Each row comes from the steps of one walk. Every step used is in the known rows, and no mark comes twice. Write the walk behind each row, first mark first.
Known rows
sise > rotu > muviv: -.10 -.03 .06 .07 -.14 .27 -.09 .33 -.13 -.24 .04 .06 -.01 -.03 .21 -.38 -.09 .04 .03 -.27 .12 .06 -.07 -.20
ragase > pubup > rotu > dakon: .19 .05 -.21 .37 .25 -.14 -.26 -.24 .08 -.44 .04 -.26 -.12 .33 -.27 -.01 -.27 -.06 .09 -.14 -.11 .43 -.05 .28
rotu > susoku: -.15 .05 .06 -.04 -.16 -.13 -.23 -.06 .01 .43 -.14 .15 .11 -.19 -.07 .00 -.38 .20 -.05 -.19 .25 .32 -.10 .04
pubup > ragase: -.31 -.06 .05 -.28 -.15 -.28 -.24 -.06 .17 -.06 -.24 .21 -.09 -.05 -.14 -.14 .10 -.07 .21 .05 .05 -.15 .04 -.20
ragase > pubup: .34 .05 -.04 -.03 .05 -.62 -.20 -.34 .27 -.01 .08 -.17 -.05 -.11 -.06 .04 .03 -.13 -.01 .10 -.15 .22 .00 -.10
muviv > dakon > rotu > sise: -.31 -.13 -.13 .17 -.15 .30 .06 .11 .12 .14 -.22 -.26 .22 .18 .37 .40 .12 .07 .05 .29 .21 -.14 .36 .46
sise > rotu > pubup: .23 .01 .00 .06 .19 -.19 -.07 .13 -.07 -.21 .25 -.20 .04 -.06 .12 .11 -.03 .00 -.10 -.18 -.35 -.05 -.10 -.36
dakon > rotu > tibu > pubup: -.04 .12 -.06 -.13 -.53 -.19 .20 -.29 -.23 .23 .07 -.32 .17 -.04 .14 .18 .02 -.15 .17 -.08 .03 -.07 -.23 .47
sise > rotu > pubup > tibu: .13 .37 .06 .09 .23 .08 .20 .13 -.06 .05 .22 -.11 -.10 .02 -.12 -.02 .02 -.03 -.56 -.15 -.33 -.10 -.15 -.39
muviv > sise > rotu > pubup > ragase: .23 -.09 .10 -.16 -.03 -.24 -.11 .27 -.13 -.26 .21 .34 -.13 .02 -.29 .18 .20 .10 .29 .17 -.53 -.56 .27 -.48
muviv > sise: .07 -.11 .04 -.20 -.33 -.27 -.08 .05 .21 .39 -.24 .12 .04 -.14 -.28 .13 .40 .02 -.15 .34 .02 .12 .36 -.17
tibu > rotu > pubup > ragase: .12 -.21 -.02 -.27 .88 -.33 -.01 -.11 .29 -.44 .26 .11 -.12 -.03 .01 .12 -.01 -.03 .27 -.01 -.25 -.63 -.08 -.22
muviv > rotu > tibu: -.03 .12 .17 .18 -.48 .08 .18 -.12 -.43 .28 -.21 -.11 .02 -.01 .11 -.19 -.03 .12 .40 -.16 .07 .01 -.15 .02
rotu > pubup: .22 -.02 .00 -.08 .19 -.55 -.01 -.02 .43 .02 .12 -.16 .08 -.20 .10 .12 .07 .06 -.30 -.07 -.04 .12 -.07 -.11
muviv > dakon > rotu > susoku: -.45 -.13 .09 .21 -.20 .28 -.11 .08 -.14 .33 -.25 -.29 .17 .21 .27 .33 -.60 .07 .31 -.25 .23 .36 -.09 .63
dakon > rotu > muviv: -.05 -.17 -.01 -.10 -.04 .38 -.01 .20 .30 -.22 -.16 .05 .16 -.07 .20 -.27 -.14 -.03 -.15 -.19 .46 .13 -.03 .62
dakon > rotu > tibu > sise: -.01 .12 -.14 -.17 .01 .05 .21 -.19 -.15 .31 -.10 -.07 .20 -.08 .08 .15 .25 -.20 .17 .24 .18 .40 -.10 .44
pubup > rotu > tibu: -.19 .27 -.03 .27 -.01 .09 .07 -.08 -.46 .14 -.19 -.03 -.04 .02 -.11 .00 -.03 .05 -.12 -.11 .13 .06 -.10 -.11
ragase > pubup > tibu > rotu: .31 .23 -.04 -.07 .73 -.05 .15 -.46 .19 .02 .22 -.13 -.24 .06 -.20 -.01 .02 -.29 -.27 .17 -.26 -.15 -.14 -.19
dakon > rotu > tibu: -.09 .21 -.03 -.05 -.02 .20 .13 -.14 -.27 .31 -.26 -.26 .18 -.06 .07 .15 -.05 -.04 .14 -.15 .27 -.05 -.11 .51
pubup > rotu > susoku: -.23 .02 -.02 .24 -.01 .24 -.24 -.01 -.20 .07 -.11 .31 -.08 -.02 -.24 -.01 -.54 .17 -.33 -.17 .13 .40 -.09 .03
rotu > tibu: -.11 .31 .05 -.01 -.10 -.28 .09 -.12 -.23 .52 -.21 -.17 .12 -.14 .03 .05 .12 .10 .16 -.10 .25 -.01 -.10 -.07
muviv > rotu > susoku: -.08 -.12 .17 .15 -.49 .24 -.13 -.07 -.20 .22 -.13 .22 .01 -.03 -.02 -.24 -.52 .24 .21 -.28 .08 .34 -.17 .11
ragase > pubup > tibu > sise > rotu > muviv: .31 .31 -.03 .05 .07 .06 .16 .06 .03 -.17 .47 .26 -.24 .04 -.13 -.39 .13 -.22 -.24 .22 -.17 .46 -.10 -.30
sise > rotu: -.15 .01 .02 .00 -.16 .12 -.16 .04 -.27 -.04 -.12 -.15 -.01 .02 .05 -.03 .07 -.11 .03 -.06 -.22 .09 -.04 -.40
dakon > rotu: -.11 -.11 -.07 -.15 -.06 .22 -.08 -.10 .18 -.04 -.29 -.18 .13 -.05 .06 .06 .00 -.16 -.17 .01 .16 .17 .00 .46

Write each row's walk
.12 -.21 .16 -.03 -.20 -.22 -.01 .03 .17 -.45 .13 .23 -.15 .03 -.01 -.22 -.10 .11 .32 -.11 -.28 -.28 -.09 -.11 -> muviv > rotu > pubup > ragase
.30 -.18 -.09 -.10 .88 -.27 .09 -.15 .35 -.22 .28 -.20 .04 -.11 .18 .20 .03 -.03 -.12 -.04 -.18 -.25 -.13 -.14 -> tibu > rotu > pubup
.06 -.14 -.02 .08 -.46 .26 .04 -.05 .11 .01 -.08 .25 .06 -.08 .11 -.14 .18 .22 -.04 .26 .06 -.13 .29 -.04 -> muviv > rotu > sise
.04 -.12 -.19 -.16 .57 .16 .05 -.18 .22 -.02 .05 .14 .10 -.15 .14 .17 .29 .08 -.08 .37 .10 -.51 .25 -.17 -> tibu > rotu > sise
-.15 -.12 -.18 -.08 .63 .13 -.08 -.18 .19 -.11 -.14 -.36 .05 .25 .04 .01 -.04 -.06 .45 -.16 .11 .01 -.12 .22 -> tibu > rotu > dakon
.34 .32 .11 .02 .01 .04 .22 .23 -.09 .28 .23 .15 -.11 .01 -.39 .16 .28 .05 -.55 .18 -.43 -.21 .19 -.46 -> muviv > sise > rotu > pubup > tibu
.43 -.06 .06 -.02 .00 -.20 -.01 .24 -.08 .01 .24 .03 .03 -.08 -.15 .27 .21 .09 -.09 .14 -.47 -.17 .25 -.41 -> muviv > sise > rotu > pubup
-.44 -.13 .15 .37 -.28 .22 -.02 .51 -.28 -.13 -.06 -.33 -.01 .30 .50 -.19 -.15 .05 .38 -.30 .07 .12 -.03 -.21 -> sise > rotu > muviv > dakon
-.43 -.28 .01 .43 -.65 -.15 .07 .32 .00 -.33 .19 -.23 -.10 .35 .38 -.17 -.15 -.05 -.10 -.10 .05 .32 -.08 -.04 -> tibu > pubup > rotu > muviv > dakon
.07 -.12 -.02 -.25 .28 -.13 -.09 -.01 .32 -.44 .06 .08 .03 -.03 -.05 .12 -.09 -.06 .05 -.08 -.10 -.34 -.04 .40 -> dakon > rotu > pubup > ragase
.54 .13 .06 -.08 .53 .09 .29 -.04 .31 .03 .34 .32 -.24 .00 -.34 -.14 .14 -.04 -.24 .27 .00 -.29 .18 -.06 -> ragase > pubup > tibu > rotu > muviv > sise
.04 -.07 .06 -.07 -.34 .10 -.13 .18 -.28 .14 -.11 .09 -.04 -.01 -.24 .12 .30 -.05 .03 .26 -.30 -.05 .30 -.42 -> muviv > sise > rotu
.10 .07 .10 -.18 .38 .45 .35 .20 .27 .24 .04 .38 -.14 -.02 -.28 -.23 .25 .03 -.39 .21 .27 -.28 .19 -.08 -> pubup > tibu > rotu > muviv > sise
-.16 .08 .07 .08 -.15 .25 -.27 .06 -.46 .19 -.03 .13 .02 -.04 -.03 .00 -.46 .14 .16 -.30 -.08 .18 -.16 -.21 -> sise > rotu > susoku
-.48 -.19 .07 .54 -.14 .21 .01 .43 -.02 -.26 -.15 -.18 -.09 .31 .34 -.19 -.22 .08 -.11 -.17 .30 .32 .03 .02 -> pubup > rotu > muviv > dakon
-.23 .16 .05 -.26 -.62 -.69 .05 -.23 -.27 .19 .11 .05 -.07 -.07 -.05 -.04 .18 -.03 .53 -.03 -.07 -.38 -.20 -.20 -> rotu > tibu > pubup > ragase
-.04 -.23 -.02 -.12 .54 .22 .08 .06 .28 -.24 .05 .04 .02 -.09 .25 -.28 -.03 .00 .06 -.14 .31 -.15 -.10 -.01 -> tibu > rotu > muviv
-.23 .08 -.01 -.29 -.54 -.23 .07 -.26 -.30 -.03 .05 -.02 .01 .03 -.01 .08 .01 -.14 .55 -.05 -.05 -.44 -.21 .39 -> dakon > rotu > tibu > pubup > ragase
.15 -.22 .04 -.19 -.23 .37 .03 .31 .30 -.01 -.17 .26 .14 -.09 -.08 -.10 .09 .07 -.13 .15 .36 .02 .30 .57 -> dakon > rotu > muviv > sise
-.08 .19 -.16 .12 .03 -.05 .15 -.10 -.35 .16 -.02 .10 -.02 -.02 -.11 .06 .24 -.11 -.12 .30 .06 .51 -.04 -.16 -> pubup > rotu > tibu > sise
.27 -.03 -.09 .24 .15 -.24 -.21 -.28 .06 -.36 .10 -.04 -.20 .04 -.20 .02 -.11 -.16 -.30 .11 -.26 .30 .00 -.12 -> ragase > pubup > rotu
.01 -.07 -.20 -.15 -.02 .35 -.03 -.07 .26 .03 -.18 .12 .23 -.15 .08 .21 .19 .04 -.29 .31 .25 -.21 .31 .46 -> dakon > rotu > sise
